Each row comes from the steps of one walk. Every step used is in the known rows, and no mark comes twice. Write the walk behind each row, first mark first.
(in the rows, 128 means zero)
Known rows:
tanep -> boget -> rigufud -> nuduk: [134  96 166 120 137 126 150  99 167  96  84 177 143 102 166 128 141  93
 102 108 123 175 177]
boget -> rigufud -> ziro: [116 118 186 118 137 109 118 106 180 116  91 161 159 121 163 175 136 116
 127 110 111 137 128]
rigufud -> ziro -> birer: [ 96 146 174  97  98 104 108 120 153 126  90 134 174 137 100 136 120 116
 112 144 117 134 131]
rigufud -> nuduk -> ziro -> birer: [163 104 164  72 140 103 151 129 161  96  60 108 129 124 116 132  94  79
 116 150 100 141  80]
birer -> rigufud: [164 157 147 138 122 136 107 113 127 114 145  93 103 131 150 134 128 132
 139 150 126 147 169]
birer -> boget -> rigufud: [139 122 162 162 136 118 170 120 174 137  89 189 124 120 156 149 134 117
 105  89 120 169 131]
birer -> tanep -> nuduk -> boget: [148 125 151 170  83 144 111 172 157 142 109 180 169 107 115 130 133  91
 152 115 124 150 144]
nuduk -> ziro: [147 133 124 124 141  99 147 145 142 114  88 127 102 120 126 144 123 110
 105 136 129 127  69]
nuduk -> boget: [103 141 144 165 102 140 143 125 138 149 111 189 140  88 117 125 141 129
 114 120 139 135 144]
nuduk -> boget -> rigufud -> ziro -> birer -> tanep: [ 89 129 204 137  84 124 131 126 189 148  82 227 191  99 128 158 152 106
 115 129 120 167 141]
nuduk -> ziro -> birer: [113 147 146  97 127  88 165 144 138 137  81 127 121 145 116 127 105  97
  97 158 116 148  61]
birer -> boget: [147 131 135 171 120 126 152 138 147 132 101 168 116 117 113 127 133 124
  98  99 133 153 140]
tanep -> ziro -> boget -> rigufud -> nuduk -> birer: [182  98 132  87 171  74 186  84 207  63 119 150 129 124 150 170  96  80
 105 147 113 211  98]
boget -> rigufud: [115 117 165 119 148 120 147 109 161 132 114 154 137 135 178 155 131 120
 136 116 112 149 121]
boget -> rigufud -> nuduk -> ziro: [165  88 178  92 170 107 153 115 187  91  65 138 124 114 173 170 116  88
 131 117 100 148  88]
tanep -> rigufud -> ziro -> boget: [156 123 141 136 176 128  88  93 183  98 147 133 162 152 143 164 123 109
 129  98  97 135 137]
tanep -> nuduk -> boget -> rigufud -> ziro -> birer: [ 94 165 207 148  96 108 154 112 158 157  64 174 169 107 153 129  99  81
 140  94 105 143 149]
tanep -> boget -> rigufud: [106 121 152 138 126 125 153 104 150 121 101 193 137 109 169 126 153 111
  93 108 133 177 172]
ziro -> boget -> rigufud -> nuduk -> birer -> tanep: [188  78 173  80 163  91 132 126 209  89 116 150 182 151 173 183 102  74
 135 129 119 204 124]
ziro -> boget -> rigufud -> nuduk -> birer: [176  90 173  78 173  83 147 105 193  92 112 135 166 148 185 175  87  81
 130 118 121 193 122]
rigufud -> ziro -> boget: [143 135 148 118 127  96  99 114 180  92 119 142 165 131 132 172 111 108
 114 123 141 138 134]
ziro -> boget: [144 132 118 119 143 106 140 116 159 111 154 132 137 151 159 148 100 108
 122 127 142 152 122]
nuduk -> boget -> rigufud -> ziro -> birer: [ 72 143 205 137  98 117 151 105 174 150  76 210 175  98 139 153 137 111
 110 118 121 155 141]
nuduk -> boget -> rigufud: [ 93 134 178 156 117 134 159 111 160 149 100 206 146  94 159 146 144 121
 118 108 129 152 138]
rigufud -> ziro -> birer -> tanep: [115 128 176  99  83 114  89 147 169 121 100 154 195 138  87 147 136 106
 118 156 115 149 130]
ziro -> birer: [ 90 144 156  90 106 113 150 124 121 155 119 126 153 157 116 104 109 116
 119 156 113 148 116]

Which walk is each row?
[213  60 151  79 139 104 119 150 176  70  89 131 164 104  83 152 125  83
 124 157 107 194 126] : rigufud -> nuduk -> birer -> tanep -> ziro
[120 168 172  98 102 124 136 112 121 143 131  97 130 161 134 108 108 119
 126 177 112 164 152] : ziro -> birer -> rigufud
[111 146 193 125  66 113 102 146 170 136  77 176 201 117  88 138 125  93
 124 137 115 150 146] : rigufud -> ziro -> birer -> tanep -> nuduk -> boget
[136 164 156 101 123  92 154 133 136 126  91 106 105 146 132 128 104 103
 106 174 115 159  88] : nuduk -> ziro -> birer -> rigufud
[156 112 180 124 143  82 156 143 153 138  72 168 158 126 130 148 130 111
  97 107 123 206 139] : nuduk -> birer -> boget -> rigufud
[145  96 192  74 160  98 165 111 184 107  57 137 138 129 168 157 105  79
 125 132  92 157  81] : boget -> rigufud -> nuduk -> ziro -> birer
[180  63 196  80 154 106 122 139 184  98  80 148 179 124 152 170 132  89
 142 127 101 189 128] : boget -> rigufud -> nuduk -> birer -> tanep
[164 160 166 138 114 127  77 109 149  93 120  99 124 116 135 156 137 133
 132 149 126 139 178] : birer -> rigufud -> ziro
[156 114 191 124 138  75 138 141 168 127  59 171 170 116 118 161 132 109
  91 105 124 200 145] : nuduk -> birer -> boget -> rigufud -> ziro
[187  82 169  75 153 103 117 135 146  91  78 101 160 114 105 137 110  95
 132 132 114 164 139] : rigufud -> nuduk -> birer
[120 143 166 115 130  83 194 137 166 142  54 166 117 138 134 138 110  90
  82 133 111 173  66] : nuduk -> ziro -> birer -> boget -> rigufud
[187  94 147  97 155 112 135 132 164  79  65 109 113 107 123 147 108  87
 121 130 111 127  86] : rigufud -> nuduk -> ziro
[167  96 153 145 172 166 115  96 169 103 117 146 144 109 131 133 133 102
 139  94  84 129 147] : tanep -> rigufud -> nuduk -> boget
[126 107 175  98 133 106 171 105 171 102  57 180 140 111 159 128 128  74
  85 126 116 187 143] : tanep -> boget -> rigufud -> nuduk -> ziro -> birer
[167  97 179 148 146 123 165 115 190 113  70 175 127 109 152 152 127 102
 114  88 110 168 137] : birer -> boget -> rigufud -> nuduk
[170  92 158  86 119 110 138 148 174  86  55 146 148 111 105 130 120  65
 101 154 112 168 109] : rigufud -> nuduk -> ziro -> birer -> tanep -> boget
[139 166 159 143 114  84 179 145 140 146  52 128 117 136 130 112  77  73
 119 108 107 147  88] : tanep -> nuduk -> ziro -> birer -> boget
[189 163 180 125 126  75 105 127 139 110  96  86 157 140 148 143  80  82
 145 119 125 176 173] : tanep -> nuduk -> birer -> rigufud -> ziro -> boget
[134 123 148 110 160 101 154 101 183 113 145 153 143 158 199 168 103 101
 127 115 129 166 117] : ziro -> boget -> rigufud
[121 162 156 177 101 128 149 128 129 153  93 154 137  98 137 113 103  97
 144  92 126 124 152] : tanep -> nuduk -> boget
[177 102  94 127 116 114 137 143 197  84 160 178 140 130 112 161 134  98
 116 164 128 191 103] : birer -> tanep -> ziro -> boget
[155 130  86 125 145  93 180  92 179  81 153 151 103 127 132 151 104 104
 103 151 131 175  97] : tanep -> ziro -> boget
[122  96 183  87  93 124 139 138 173 126  97 182 184 137 125 117 135  81
 111 156 106 197 149] : ziro -> birer -> tanep -> boget -> rigufud -> nuduk
[143 101 121 148  91 144 106 164 154 113 127 195 163 112 109 124 169 110
 105 139 140 177 166] : birer -> tanep -> boget
[151 100 163 128 121 144 136 117 162 102  83 152 145  80 116 134 126 103
 132 119 121 133 147] : rigufud -> nuduk -> boget
